In the rows, zero is written as 128.
Known rows, with every step that occurs:
giler meder mupo: [151 117 114 137 130 154 177 146 148 166 103 139 152 158 116 120 175 107
  98 119  80 136 169 120 121 118 163 122 129  91 140 121 139 109 171 119
 110 157 170  95 102  98 107 191 108 179 109  94 166 115 107 120 120  71
 114 137 133  76 133 129 153 167]
gavevef migok meder mupo: [138 107 139 142 179 139 131 126 161 178  82  99 114 168 153 172 162 146
 107  94  93 135 137 159 106 170 144 161 136  96 165 117 119 113 152 148
  85 189 136 147 125 110  90 177 105 159 113  63 148 110 151 122 163  98
 111 118 133 138 108 125 161 124]
tepom migok: [133 109 152 149 124 143 158 154 195 156 127  89 147 144 122 166 137  85
 116  98 119  99 178 176 138 142 105 117 135 119 116 106 102 132 118 151
 124 121 158 119 117 110 137 166 128 164  70 113 101 122 115 118  90 117
 116 122 142  98  94 154 113 119]
gavevef migok meder mupo zigep: [129 123 133 151 186 121 114 119 166 178 111  87 120 156 150 205 148 155
  76  81 110 129 146 166 102 183 164 171 101 121 163 102 126 110 159 148
  78 207  98 161 106 101  82 171 116 165  93  53 178 133 168 144 198  77
 110 126 128 166 127 133 128 139]
gavevef mupo: [142 124 116 127  86 160 128 133 150 129 115 128 111 119 111 142 109 132
 111 136 122 158 201 119 148 180 131 130 108 134 160 125 167  84 140 125
 140 130 163  74  95 120 123 181 145 145  91  87 120 141 130 150 145 120
 101 166 154  89 123 120 151 126]
sabog zigep mupo meder: [125 142 116 130 122 107 161 143 123  98 111 127  83 143  77 137 159 121
  96  91 120 128 212 139 124 131 121 167  53 142 126 102 143  97 143 121
 137 155 116 101 103 114 138 163 152 125 124 133 147 152 113 108 166  69
 102 110 144  40 132 106 119 166]
meder mupo gavevef: [107 128 110 172 159 151 122 114 140 144  79 131 116 119 117 138 105 141
 132 133 108 140 172 128 140 148 128 161 122 124 139 144 122 136 119 145
 133 139 144 134 120 153  95 146 101 183  82 119 142 131  95 115 150 122
 117 122 105 100 151 127 165 121]
mupo gavevef: [128 133 150 170 118 169 122 135 148 134  94 133 132 113 127 137 102 123
 146 145  92 106 190 128 151 170  95 151 129 125 157 142 134 115 128 135
 137  99 136 145 122 161 121 161 114 182  82 122 116 119  92 144 130 129
 112 122 127 102 114 138 138 117]
gavevef mupo meder sabog: [131 136 111 114 100 104 135 154 143 154  89 126 116 181 138  88 164 143
 119  90 158 168 180 162 137 148 147 139  93 125 138  87 156  99  95 148
 129 142 136  88 120 104 134 141 152 129 120  85 142 169  76 138 146  97
 109 145 145 113  90  85 190 133]
giler meder sabog tepom mupo: [190 130 115 123  67 138 158 154 169 186 114 129 216 121 172  96 178 139
 131 159 114 197 154 100 168  98 125 105 134  87 131 162 153 100 180 100
 126 111 139  85 122 126 103 117 142 119 120  94  98 102  79 104 123 112
  93 112 120  84  99 148 252  88]
sabog tepom mupo meder: [148 142 126 135 100 138 123 149 184 162  81 116 150 138 146 117 179 129
 113 121 110 182 185 105 171 154 122 134 118 123 119 150 124 110 168 140
 116 128 165  89 143  77 143 100 152  93 104  99  97 129  91  92 137 117
 133  99 135  66 109 115 190  89]
migok gavevef sabog tepom mupo: [ 81 130 104 120  79 134  48 176 159 136  96 116 176  59 163 114 128 161
  97 189 115 222 197  95 199 181 142 169 171 122 108 204 161  92 178 107
 132 114 126 114 153 122 102  96 148  91 106  92 135 132  70  76 183 184
 128 111  96 106 143 148 243  66]
gavevef migok meder sabog zigep mupo: [157 114 113 122 138  90 149 125 136 150 122  92 123 127 137 165 153 157
 107 112 119 138 154 175  95 123 110 174  86 126 163 109 156  98 130 101
 111 182  77 154 107 167  85 167 131 139 139  99 155 123 152 137 183  84
  69 114 156 121 120 136 184 128]
zigep mupo meder: [137 117 127 142 124 127 152 147 133 121 108 136  99 148  98 104 194 111
 104  89  91 109 200 158 132 112 129 157  79 123 122 124 121 109 142 129
 124 135 126  95 114 106 145 171 162 139 122 121 124 146  90 109 134  94
 111  96 155  51 122  94 149 149]
tepom mupo gavevef: [133 136 153 191  95 161 110 125 138 127 101 132 165  81 147 142 104 126
 155 185 106 133 185 111 188 199  80 127 129 134 152 176 116 105 151 122
 144 101 145 152 113 163 107 128 120 155  74 120  98 145  90 135 147 140
 128  84 102  93 138 128 180 109]
sabog tepom migok meder mupo: [112 119 137 132 214 129 148 146 222 172 115  98 174 158 128 199 168 130
  93  43 109 145 129 159 121 117 127 173 167 102 123 119  81 130 129 146
  77 140 143  96 138 104 117 122 143 154  77  86 117  67 158  75 144 139
 118 145 110 108  85 162 174  61]
giler meder: [169 122 154 143  88 174 173 170 150 166 119 148 165 156 109 120 159  87
 117 138  65 121 191 124 127 135 131 113 130  96 148 115 158  91 184 119
 123 117 172 100 101 118 134 202 128 175 119 109 142 120 108 148  92  78
 102 124 160  57  98 137 126 157]
migok gavevef: [102 123 131 132 108 143 102 159 148 138  73 120 143 123 117 116 140 106
 128 165  87 151 201 160 142 166 115 147 164  98 122 124 151 118 149 139
 129 141 116 120 118 127 118 171 126 146  76 110 156 139  61 111 144 109
  98 114 134 108 122 139 146 119]
zigep mupo meder sabog tepom: [141 128  85 114 124  85 142 148 157 162  95 120 107 136 131  80 200 149
 109  83 135 172 159 163 137  74 127 163  92 118 101 122 139 129 117 136
 116 129 108  78 133 111 119 104 163 116 131 119 127 111  79  67 144 127
  94 112 140  79 107 104 220  90]
gavevef migok: [162 114 137 143 105 152 121 137 172 189  89  93  93 145 157 157 125 117
 124 150  99 117 178 147 129 160 118 121 132 104 163 130 157 113 162 146
 130 157 166 128 104 106 123 179 123 146 111  89 131 131 125 150 110 110
 106 123 161 110 105 138 140 129]
mupo gavevef migok meder: [139 110 185 178 161 171  99 130 168 175  82 119 137 122 163 164 112 130
 138 127  82  90 157 150 137 181  96 178 142 100 194 147 129 103 147 137
 100 113 119 187 118 157 110 181 107 182 122 102 123 114 144 184 157 116
 109 116 146 139  94 141 126 117]
giler meder mupo gavevef: [129 121 125 168 156 171 156 127 138 155  95 169 150 130 111 118 136 118
 135 137  81 120 171 107 146 125 150 146 127  87 144 144 133 119 160 116
 122 132 135 131 120 137  99 154  90 200 117 108 147 125 101 145 137  92
 130 140 101  84 137 129 169 168]
zigep mupo meder sabog tepom migok: [136 106  90 125 153  65 160 157 188 171 126 100 124 133 123 113 193 130
 111  50 158 132 150 184 128  45 120 157 104 114  81 116 104 150  92 132
 116 111 102  76 140  97 142  82 164 125 116 127  90 108  95  55 115 130
 122 118 136  84  91 124 230  85]
migok tepom mupo gavevef: [146 112 109 203  99 172 116  98 137 146  95 123 152  91 139 139 112 163
 159 170 126 116 161  85 175 214  99 129 136 143 129 189 176 103 163 154
 149 105 139 144 152 125 106  97 142 146  86 136  93 120  92 115 153 160
 117  88 134 114 132 140 175 100]
giler meder mupo gavevef migok: [138  89 122 171 156 162 157 118 143 196  89 137 114 125 144 159 116 118
 132 151 102 119 162 111 142 128 168 147 140  73 161 160 158 126 170 119
 123 155 142 152 123 122 101 168  75 185 141  87 144 136 117 162 141  96
 140 127 120 122 154 140 182 162]
zigep mupo gavevef sabog tepom: [ 97 101  93 147 114 144  90 136 137 114 122 146 110  29 133 136  94 178
 119 153 118 153 180  91 184 128 127 191 118 150 132 200 156 118 147  95
 133  61 118 113 130 159 107 119 152 160 130 126 106  99 140 107 166 207
 116 138 106  81 153 132 208  80]
gavevef sabog: [105 124 129 127  86 137  95 173 144 127  97 109 126 131 136 128 125 140
 108 136 102 151 192 131 151 176 152 151 127 150 140 118 153 101 132 127
 122 110 168 117 125 132 115 175 145 154 112 101 149 122 117 139 128 144
 120 129 131  92 110 129 147 134]
tepom migok meder: [137 119 190 155 159 148 140 160 199 148 133 106 188 164 114 172 154  90
 114  57  91  88 157 190 123 156  83 148 147 113 135  93  72 103 124 144
  86 114 145 128 132 125 139 174 131 182  71  98 104  94 139 126 115 103
 110 122 149 110  64 159 105 107]
gavevef sabog tepom migok meder: [ 93 106 162 119 148 132 109 178 205 152 127  97 175 125 147 167 138 133
  86  60 104 143 164 144 151 156 121 180 160 142 125 123 104 106 134 126
  82  81 149 111 158 124 125 126 146 147 104  83 104  64 163 116 144 172
 125 149 134 120  73 175 160  73]
giler meder mupo gavevef sabog: [ 89 109 114 156 134 162 136 149 117 145 109 160 146 113 123 117 123 141
 110 129 103 150 174  87 159 138 182 169 140 113 138 158 157 107 145 103
 114 101 139 148 132 151  96 162 104 189 141 103 158 126 101 152 152 128
 146 144  99 100 157 129 188 163]
migok tepom: [150 106  97 155 105 163 145 127 148 155  95 104 110 150 129 129 147 136
 118 124  98 106 156 131 126 189 129 123 129 137 123 116 199  98 153 178
 120 141 158 102 139 108 119 149 145 137  96 112 126 102 117 101 124 128
  88 127 167  97  97 142 114 117]

Rows:
[147 141 148 112 134 118 127 152 184 175  94 108 186 155 166 113 176 153
 118  88  95 174 135 171 121 130 101 171 152 123 152 111 129 100 127 141
  86 122 115  99 134 143  91 128 145 142  97  89 125  67 114  89 148 126
  54 138 139 128  57 142 176  65]
migok meder sabog tepom
[136 129 112 125 113  79 148 147 125 145  97 115 100 152 119  68 211 135
 125  80 120 134 151 190 121  96 132 153  88 122 108 102 129 111 107 138
 126 145 108 102 115 123 124 136 162 141 126 120 131 142  63  95 132  96
 103  92 138  90 103  86 200 140]
zigep mupo meder sabog
[148 152 140 170  81 125 119 126 161 129 142  90 160 103 150 169 122 145
  96 159 125 146 206 128 158 196 104 113  95 159 138 133 131  99 166 130
 129 141 127 129  95 120 104 136 132 142  55  99 130 164 116 137 165  97
 113 100 113 113 137 132 135 129]
tepom mupo zigep
[118 152  97 142  72 120  78 150 175 133 148  92 162  69 162 160 112 188
  76 153 152 201 210  83 183 197 152 149 111 179 126 169 164  95 178 107
 124 107 130 106 121 103  88 103 159 111  98  76 136 132 143 117 184 169
 128 128 104 117 141 146 184  90]
gavevef sabog tepom mupo zigep
[169 118 100 119  84 107 195 145 120 132 131 149 142 114  92 104 163 130
 112 142 121 147 188 133 118  78 126 132  81 108 134 112 177  97 145  78
 142 141  90  98  87 162  96 179 128 155 148 122 157 133 108 126 131  52
  72 125 136  67 140 135 178 160]
giler meder sabog zigep mupo
[138 138 112 133  86 137 109 128 156 128 149 127 113 101 119 174  93 156
  95 134 145 153 220 121 149 191 145 140  70 152 156 112 157  88 137 122
 134 143 131  91  81 113 107 166 148 146  73  82 152 172 151 172 175 114
  97 178 133 122 145 124 112 141]
gavevef mupo zigep
[138 122 155 155 153 112 130 131 147 178  85 101 133 128 159 164  96 157
 140 120 134 132 159 158 118 163 102 194 117 124 178 110 147 113 119 128
 109 154  78 207 128 190  83 142  86 164 119 116 155 126 127 179 186  86
  78 117 123 175 100 144 152 119]
mupo gavevef migok meder sabog zigep
[170  96  77 153  91  90 137 123 137 214  74  88  96 185 191 109 186 168
 132 114 168 133 124 149 130 186 154 121 119 114 111 136 200 102 143 191
 130 191 136 143 165  67 115  82 137  94 141 100 121 148  60  95 144 107
 128  66 163 145 102 118 231 107]
gavevef migok tepom mupo meder sabog
[ 91 106  92 110 132 140  91 151 209 147 116 123 147  74 120 178 104 128
 100 122 145 178 187 124 175 135 134 148 157  78 100 161 144 125 138 124
 136 118 131  70 135  96 146 108 150 111  63  87 105 139 109  96 163 180
 115 190 108 123 121 170 206  66]
sabog tepom migok gavevef mupo
[104 139 120 130  83 125  84 172 176 140  94 108 147 127 163 115 157 156
  94 118 130 199 190  89 172 172 151 165 123 151 115 160 134  97 161 123
 107  98 161  99 151  84 132  91 161  96 133  96 107 128  96 106 155 160
 150 106 112  76 119 109 215  96]
gavevef sabog tepom mupo meder
[139  91 106 107 136 113 149 181 193 199 109 123 215 119 129 109 176  96
 115 115 126 176 158 169 143  72 141 132 186  51  76 125 141 141 143 128
 125 112 100  94 148 111 119 104 121 144 105  99 123 115  59  88 116 128
 111 145 120 123  93 181 217  92]
giler meder sabog tepom migok gavevef
[126 115 127 177 124 149 126 118 127 110 114 143 106  63 104 143 121 132
 132 155  89  96 184 131 161 134  94 157  94 126 140 167 126 122 138 113
 145  93 115 123  95 164 122 162 142 183  99 140 111 127 111 130 141 143
 100 101 126  82 145 122 155 118]
zigep mupo gavevef
[137 124 173 139 159 105 154 170 180 178 115  91 197 186 144 128 173 106
 131  65 116 109 140 222 112 131  93 146 147 107 123  78  72 108  83 150
  94 127 113 136 135 137 114 153 124 174  78  99 118  93 106 120 118 100
  97 112 135 134  52 154 150  95]
tepom migok meder sabog
[ 84 115 142 150  97 150  82 151 125 120  98 128 124  94 135 122  83 156
 131 154 113 130 193 121 178 184 132 173 139 144 144 144 146 103 120 122
 136  72 146 155 131 163 101 159 126 183 112 123 140 125 107 155 138 174
 129 130 119 116 127 125 150 135]
mupo gavevef sabog
[128 112 171 141 176 148 129 161 228 169 129 101 183 137 125 173 148 102
 104  58  99 116 153 151 134 138  95 167 161 108 139 123  89 116 141 141
  75  98 147 101 135 111 134 140 134 153  78  92  89  65 161 102 124 139
  99 140 145 109  63 171 138  65]
sabog tepom migok meder
[140 131  86 118  95  92 160 146 124 119 118 103 122 107 107 126 137 151
 124 141 136 147 184 162 118 121 113 149  74 147 124 110 158 112 111 107
 148 155  92 107  92 168  85 157 137 142 112 123 153 124  98  95 157  92
  72 122 129  86 131 131 176 126]
meder sabog zigep mupo
[146 138 133 126 120  95 148 166 150 164  67 104 127 207 148  71 187 114
 125  86 128 144 166 190 118 140 124 151 114 121 110  72 126 114  90 166
 112 153 132 120 142 112 123 140 137 142 111 116 147 139  47 116 117  80
 108 100 148 101  80  96 165 137]
mupo meder sabog
[114 124 112 123  63 142  83 164 165 140 109  99 155  89 168 141 133 161
 111 169 122 205 178  76 184 177 133 143 136 159 138 177 152  85 183 108
 127  99 167  99 134 110 103 110 162 105 119  96 105 103 117  96 152 180
 121 121 116  87 122 140 213  73]
gavevef sabog tepom mupo
[105 109 106 119 147  92 118 164 203 190  95  92 183 114 142 130 140 129
 123 114 142 182 153 193 137  99 120 149 182  87  73 126 121 158  99 158
 130 125  99 112 161 115 117  77 135 119  60 108 119 107  52  64 138 161
 106 134 113 148  96 185 223  55]
meder sabog tepom migok gavevef
[164 134 121 119  82 119 189 165 140 160 110 128 172 157 116 107 156 114
 122 144 121 152 193 143 119 123 128 125 110 114 146  81 171  91 147 107
 133 149 120 116 101 143  98 174 102 160 127 114 167 126  92 145 116  41
  76 135 138  86 103 150 150 165]
giler meder sabog zigep
[ 47 118  81 106  92 105  89 157  94  73 117 118 120  47  86 146 113 162
  85 163 120 183 230 129 148 152 152 194 105 139 101 145 176  98 145  87
 146 137  86 127 119 146  86 159 148 123 120 123 186 156  92  91 207 134
 110 129 108  96 173 144 175 133]
migok gavevef sabog zigep mupo
[119 127 114 168 123 136 141 110 113  97 127 139 104  53  89 158  90 147
 127 161 109 109 222 110 148 142  88 174  72 151 148 143 152 105 134  91
 160 113  98 137  92 177 112 160 125 165 106 150 140 137 130 129 181 114
  88 114 111  68 159 139 137 136]
sabog zigep mupo gavevef
[100 125 101 125  82 115 115 152 105  85 137 108 101  86  97 156 111 159
  90 135 121 150 215 114 140 147 145 178  71 166 133 134 178  81 150  78
 138 121 120 109  98 145 100 179 150 139 124 120 163 138 139 118 173 128
 101 130 125  72 153 140 145 145]
gavevef sabog zigep mupo
[102 133 157 174 198 155 106 120 145 135  74 135 151 138 125 151 141 139
 120  93  82 130 141 144 128 165 114 189 144 118 160 129  94 112 119 135
  86 139 117 154 135 161  84 163 104 197  80 105 145 100 122 127 180 111
 100 116 103 125 122 118 152 116]
migok meder mupo gavevef
[143 157 117 115 114  76 156 176 149 140  79  91 136 200 119 103 160 130
 109  87 154 158 187 170 108 145 131 160  90 146 121  52 141 107 101 156
 127 173 124 126 121 122 119 134 120 133 113 113 173 150  57 120 138  61
  87 103 148  99  96 113 137 147]
mupo meder sabog zigep
[110 126 117 111  85 145  93 174 177 147  99 107 120 112 147 131 117 162
 101 131 115 178 186 105 163 155 141 163 138 148 138 146 159 103 150 129
 121 100 165  84 133 112 113 136 147 123 118  95 128  89 130 105 137 173
 115 151 135  91 105 144 164  83]
gavevef sabog tepom
[128 109 149 173 163 141 131 100 130 118 126 117 108  70 118 203  97 158
 121 130 100 100 183 123 127 153 100 189  89 113 188 157 140 110 155  92
 116 144  81 178 105 191 100 175 108 168 130 116 130 127 176 168 193 107
  91 120 143 121 146 147 136 128]
sabog zigep mupo gavevef migok meder
